Every row comes from one small tree of marks. The marks that hang from a mark follow it in brackets, in the order of their numbers. Every link used is in the known rows. Which tree was each row made from?
Known rows
Q_839(Q_98(Q_677(Q_183)) Q_854): |  1.33 |  0.30 |  2.01 | -0.80 |  0.11 |  1.04 | -1.00 |  0.38 |  2.48 | -2.33 |  0.91 | -0.44 | -0.78 |  2.03 |  0.69 |  0.92 | -1.01 | -0.60 | -5.72 |  1.00 |
Q_677(Q_98 Q_183(Q_511)): | -1.70 |  0.81 | -1.49 | -0.87 | -1.27 |  1.03 | -1.52 |  0.43 | -1.89 | -1.34 |  1.30 | -0.77 |  0.82 |  0.33 |  2.54 |  3.94 |  0.72 | -3.93 | -0.17 |  0.57 |
Q_839(Q_98(Q_511(Q_183)) Q_854): | -0.57 | -0.07 | -0.19 |  0.23 |  0.24 |  1.95 | -1.00 | -0.05 |  4.00 |  1.53 | -2.07 | -0.07 | -1.40 |  0.76 | -1.25 | -0.71 | -1.99 | -1.02 | -1.29 |  1.29 |
Q_854(Q_839(Q_98(Q_183(Q_511)))): | -2.16 |  0.40 | -0.93 |  0.74 | -1.78 |  1.53 | -1.57 | -0.45 |  2.50 |  1.78 | -1.98 |  0.58 |  2.20 | -0.05 |  5.12 |  1.50 | -1.23 | -0.68 |  3.35 |  0.29 |
Q_677(Q_183(Q_98(Q_511))): | -0.06 |  0.41 |  0.30 | -0.48 |  0.39 | -0.55 | -0.87 | -0.66 | -0.89 | -1.13 |  3.01 |  1.51 |  1.28 | -0.63 | -0.73 |  0.71 |  0.90 | -0.82 |  0.74 |  0.59 |
Q_677(Q_183): |  0.50 |  1.01 |  1.08 | -0.29 | -0.28 | -0.20 | -1.17 |  1.97 | -1.66 | -0.86 |  1.86 | -0.69 | -1.02 |  1.04 |  0.83 |  0.37 |  0.95 | -3.39 | -0.40 |  0.55 |
Q_839(Q_98(Q_183(Q_511)) Q_854): |  0.15 | -0.02 |  0.72 |  0.89 | -1.72 |  2.32 | -0.42 | -1.42 |  4.21 |  0.14 | -1.09 |  1.33 |  2.50 |  0.70 |  2.56 |  0.95 | -2.25 |  0.70 |  1.49 |  1.42 |
Q_776(Q_677(Q_98(Q_183(Q_511) Q_839(Q_854)))): | -2.43 | -0.71 | -0.45 | -0.12 | -1.19 |  0.29 |  2.49 | -0.36 |  2.12 | -1.19 | -2.31 |  0.45 |  0.39 |  1.72 |  1.75 |  2.94 | -0.61 |  1.27 | -0.82 |  0.86 |
Q_183(Q_98(Q_839) Q_511 Q_677): |  2.68 | -0.33 | -2.77 | -0.36 | -0.42 |  3.34 |  0.58 | -0.52 | -1.79 |  2.12 |  0.43 |  1.55 |  5.21 | -3.66 | -1.45 | -3.04 |  1.44 |  1.67 |  3.59 | -2.08 |
Q_511(Q_183(Q_98(Q_839))): |  3.34 | -0.24 | -1.69 | -0.02 | -0.23 | -0.85 | -0.52 |  1.67 |  0.26 |  3.14 | -3.19 |  0.16 |  0.43 | -1.23 |  0.20 | -1.98 |  0.28 |  0.26 |  5.45 | -1.32 |
Q_511(Q_98(Q_183)): |  1.28 | -0.08 |  0.87 |  1.20 |  0.32 | -1.69 | -2.48 |  0.24 |  0.04 |  2.19 |  0.23 | -0.66 | -0.58 |  1.77 |  2.87 | -4.36 | -0.25 | -0.46 |  3.18 | -0.49 |
Q_776(Q_677(Q_98(Q_183 Q_511 Q_839(Q_854)))): | -3.75 | -0.90 |  0.92 | -0.01 |  0.75 | -1.51 |  2.55 | -0.67 |  1.66 | -2.23 | -1.17 |  0.45 | -2.35 |  1.48 | -0.83 |  2.56 | -0.91 |  2.17 | -2.26 |  1.19 |
Q_677(Q_98(Q_183 Q_511 Q_839(Q_854))): | -2.72 | -0.84 |  0.27 |  0.34 |  0.08 | -1.67 |  0.38 | -0.03 |  0.71 | -1.69 | -0.67 |  0.08 | -2.18 |  0.15 |  0.89 |  2.97 | -0.97 |  2.87 | -0.28 |  1.32 |
Q_98(Q_183(Q_511) Q_839): |  0.71 |  0.10 | -1.00 |  0.85 | -2.22 | -1.02 |  0.77 |  0.13 | -0.43 |  1.67 | -1.63 | -0.13 |  0.13 | -2.34 |  1.87 |  1.00 | -0.17 |  2.19 |  1.85 | -0.97 |
Q_98(Q_677(Q_183)): |  1.63 |  0.66 |  1.20 | -0.57 |  0.53 | -1.53 | -0.80 |  1.66 | -2.03 | -1.10 |  2.01 | -2.09 | -1.53 |  1.00 |  0.71 |  0.13 |  1.50 | -1.37 | -4.98 | -0.21 |
Q_776(Q_677(Q_183)): | -0.41 |  0.87 |  1.73 | -0.61 |  0.48 |  0.05 |  1.10 |  1.33 | -0.71 | -1.27 |  1.29 | -0.48 | -1.14 |  2.52 | -0.86 | -0.33 |  1.08 | -4.10 | -2.64 |  0.50 |
Q_839(Q_98): |  2.38 |  0.82 |  1.34 |  0.61 | -0.50 |  1.63 | -1.43 | -0.46 |  0.20 |  0.83 | -0.62 |  0.31 |  0.32 | -0.56 | -2.04 | -1.94 | -1.75 | -2.59 |  4.22 | -0.28 |
Q_511(Q_183(Q_98)): |  2.98 |  0.00 | -0.83 |  0.23 |  0.60 | -0.11 | -1.62 |  1.33 |  0.37 |  2.83 | -1.68 |  0.06 |  2.07 |  0.88 |  0.86 | -2.80 |  0.68 | -1.93 |  5.59 | -0.15 |
Q_677(Q_98(Q_183)): | -0.35 | -0.05 |  0.93 |  0.77 |  0.93 | -1.67 | -1.50 |  0.39 | -1.10 | -0.60 |  0.06 | -0.80 |  0.02 |  1.38 |  2.64 |  0.93 | -0.51 | -1.43 |  4.41 |  0.62 |

Write each row's tree
|  1.53 |  0.14 | -0.02 |  0.12 | -0.18 | -2.41 |  0.96 |  0.12 | -2.71 |  0.66 |  0.09 | -1.69 | -3.23 | -2.94 | -3.90 | -0.85 |  0.73 |  3.08 | -4.12 | -1.80 | => Q_98(Q_511 Q_677 Q_839)
|  1.83 |  0.01 | -0.38 |  0.22 | -0.83 | -0.98 |  0.41 | -0.78 | -1.58 |  0.79 |  0.18 |  1.69 |  0.61 | -3.13 | -3.44 | -1.03 |  0.26 |  2.33 |  4.15 | -0.91 | => Q_183(Q_98(Q_511 Q_839))
|  0.56 | -0.08 | -1.16 | -1.04 | -2.81 |  1.56 |  0.33 |  0.69 |  1.45 | -1.06 |  0.28 |  2.25 |  2.77 | -0.31 |  1.93 |  2.49 |  0.89 |  1.31 | -0.06 |  0.78 | => Q_677(Q_183(Q_98(Q_839(Q_854)) Q_511))
|  0.55 |  0.33 | -1.23 | -1.19 | -1.73 |  0.75 |  2.19 | -0.61 |  0.27 | -0.37 | -0.37 |  1.96 |  2.32 | -1.10 | -0.54 |  1.63 |  0.93 | -0.32 | -0.10 | -0.89 | => Q_776(Q_677(Q_183(Q_98(Q_839) Q_511)))
|  2.45 | -0.32 |  0.88 |  0.88 |  1.18 | -3.03 | -2.04 | -0.14 | -0.41 |  1.82 |  0.31 | -1.97 | -1.11 |  1.66 |  2.70 | -4.52 |  0.31 |  1.59 | -1.25 | -1.37 | => Q_511(Q_98(Q_183 Q_677))
|  1.99 | -0.41 |  2.58 |  0.74 |  0.62 | -0.24 | -0.58 | -0.67 |  3.37 | -0.86 | -0.72 | -0.22 |  0.23 |  1.87 |  1.70 | -0.67 | -1.97 |  2.31 | -2.16 |  0.81 | => Q_839(Q_98(Q_183 Q_677) Q_854)
|  1.21 |  0.17 |  0.58 | -1.07 | -0.14 | -0.49 |  1.79 |  0.42 | -0.02 | -1.16 | -0.09 |  1.65 |  0.47 |  0.13 | -1.33 |  0.15 |  0.76 | -0.77 |  0.92 | -0.69 | => Q_776(Q_677(Q_183(Q_98(Q_839))))
| -0.74 | -0.64 | -0.71 |  0.55 |  2.23 |  0.08 |  1.28 | -0.29 | -1.33 |  1.06 |  1.32 | -0.21 | -0.59 | -3.31 | -1.26 | -2.05 |  0.28 |  3.32 | -1.30 | -1.40 | => Q_98(Q_183(Q_677) Q_511 Q_839)
| -1.58 | -0.11 | -0.98 | -0.19 |  2.83 |  2.37 | -0.84 | -0.46 | -3.37 | -0.31 |  2.75 | -0.81 |  0.89 | -1.02 | -2.92 | -1.80 |  0.94 | -1.93 |  0.04 | -0.30 | => Q_183(Q_677(Q_98(Q_511)))
| -1.17 | -0.40 |  0.19 |  0.80 |  3.02 |  0.66 |  0.18 | -0.57 | -1.30 |  0.85 |  2.90 | -0.22 |  1.04 | -1.35 | -0.62 | -2.88 |  0.63 |  1.24 | -1.06 | -0.27 | => Q_98(Q_183(Q_677) Q_511)
| -0.63 |  0.07 |  0.10 | -1.07 |  0.18 | -0.78 |  2.19 | -1.06 | -0.13 | -1.35 |  0.82 |  1.93 | -0.51 | -1.27 | -3.04 |  0.97 |  0.60 |  0.63 | -1.60 | -0.53 | => Q_776(Q_677(Q_183(Q_98(Q_511 Q_839))))
| -1.89 |  0.00 | -0.23 |  0.31 |  0.04 | -0.15 |  1.19 | -1.31 |  0.05 | -0.40 | -0.80 | -0.29 |  1.69 |  1.58 |  1.77 |  1.88 | -0.18 | -1.70 |  1.51 |  0.35 | => Q_776(Q_677(Q_98(Q_183(Q_511))))
| -0.21 | -0.41 | -2.27 | -0.45 |  3.26 |  2.51 | -1.73 |  1.98 | -1.61 |  1.97 | -0.58 | -2.32 |  0.79 |  0.96 |  1.01 | -2.63 |  0.93 | -3.91 |  1.26 | -0.60 | => Q_511(Q_183(Q_677(Q_98)))
| -2.23 |  0.33 |  0.66 | -0.13 |  1.26 | -0.27 |  1.01 | -1.06 | -1.81 | -1.10 |  0.63 | -0.42 | -1.22 |  1.27 | -3.94 |  0.26 |  0.19 | -2.88 |  0.03 |  0.38 | => Q_776(Q_677(Q_98(Q_511)))
| -0.74 | -0.16 | -1.76 |  0.37 | -1.54 | -0.93 |  0.08 | -0.30 | -0.95 |  0.35 | -1.89 | -0.40 |  0.09 | -1.95 |  2.76 |  3.17 | -0.58 |  1.22 |  3.36 | -0.70 | => Q_677(Q_98(Q_183(Q_511) Q_839))
|  0.79 | -0.26 |  0.73 | -0.05 | -0.68 | -1.46 |  1.27 |  0.80 | -0.59 | -0.45 | -0.05 | -1.02 | -2.87 | -0.75 | -3.11 | -0.52 |  0.74 |  3.93 | -6.27 | -0.11 | => Q_98(Q_511 Q_677 Q_839(Q_854))
| -1.96 | -0.26 | -0.20 | -0.26 | -0.80 | -0.03 |  0.12 |  0.54 | -0.65 | -1.46 | -0.39 | -0.03 | -2.27 | -0.04 | -2.21 |  1.98 | -0.27 |  0.86 | -0.49 |  1.01 | => Q_677(Q_98(Q_511 Q_839(Q_854)))
|  2.70 |  0.34 | -1.26 |  0.17 | -1.33 | -0.17 | -1.89 | -0.57 | -1.61 |  2.77 |  0.28 | -1.85 |  0.48 |  0.29 |  0.36 | -4.12 |  1.28 |  0.09 | -2.52 | -1.89 | => Q_183(Q_511(Q_98(Q_677)))
| -4.36 | -0.23 |  0.30 | -1.53 |  0.15 | -0.05 |  2.21 |  0.35 |  0.71 | -3.68 |  0.33 |  0.21 | -3.36 |  1.80 | -1.80 |  4.00 |  0.06 | -0.88 | -5.75 |  1.42 | => Q_776(Q_677(Q_98(Q_511 Q_839(Q_854)) Q_183))
| -1.15 | -0.27 |  1.96 |  1.05 |  0.31 |  0.65 | -0.41 | -1.76 |  3.84 | -0.78 |  0.17 |  1.33 | -0.17 |  0.54 |  0.05 |  0.42 | -2.62 |  1.61 | -0.14 |  1.75 | => Q_839(Q_98(Q_183 Q_511) Q_854)
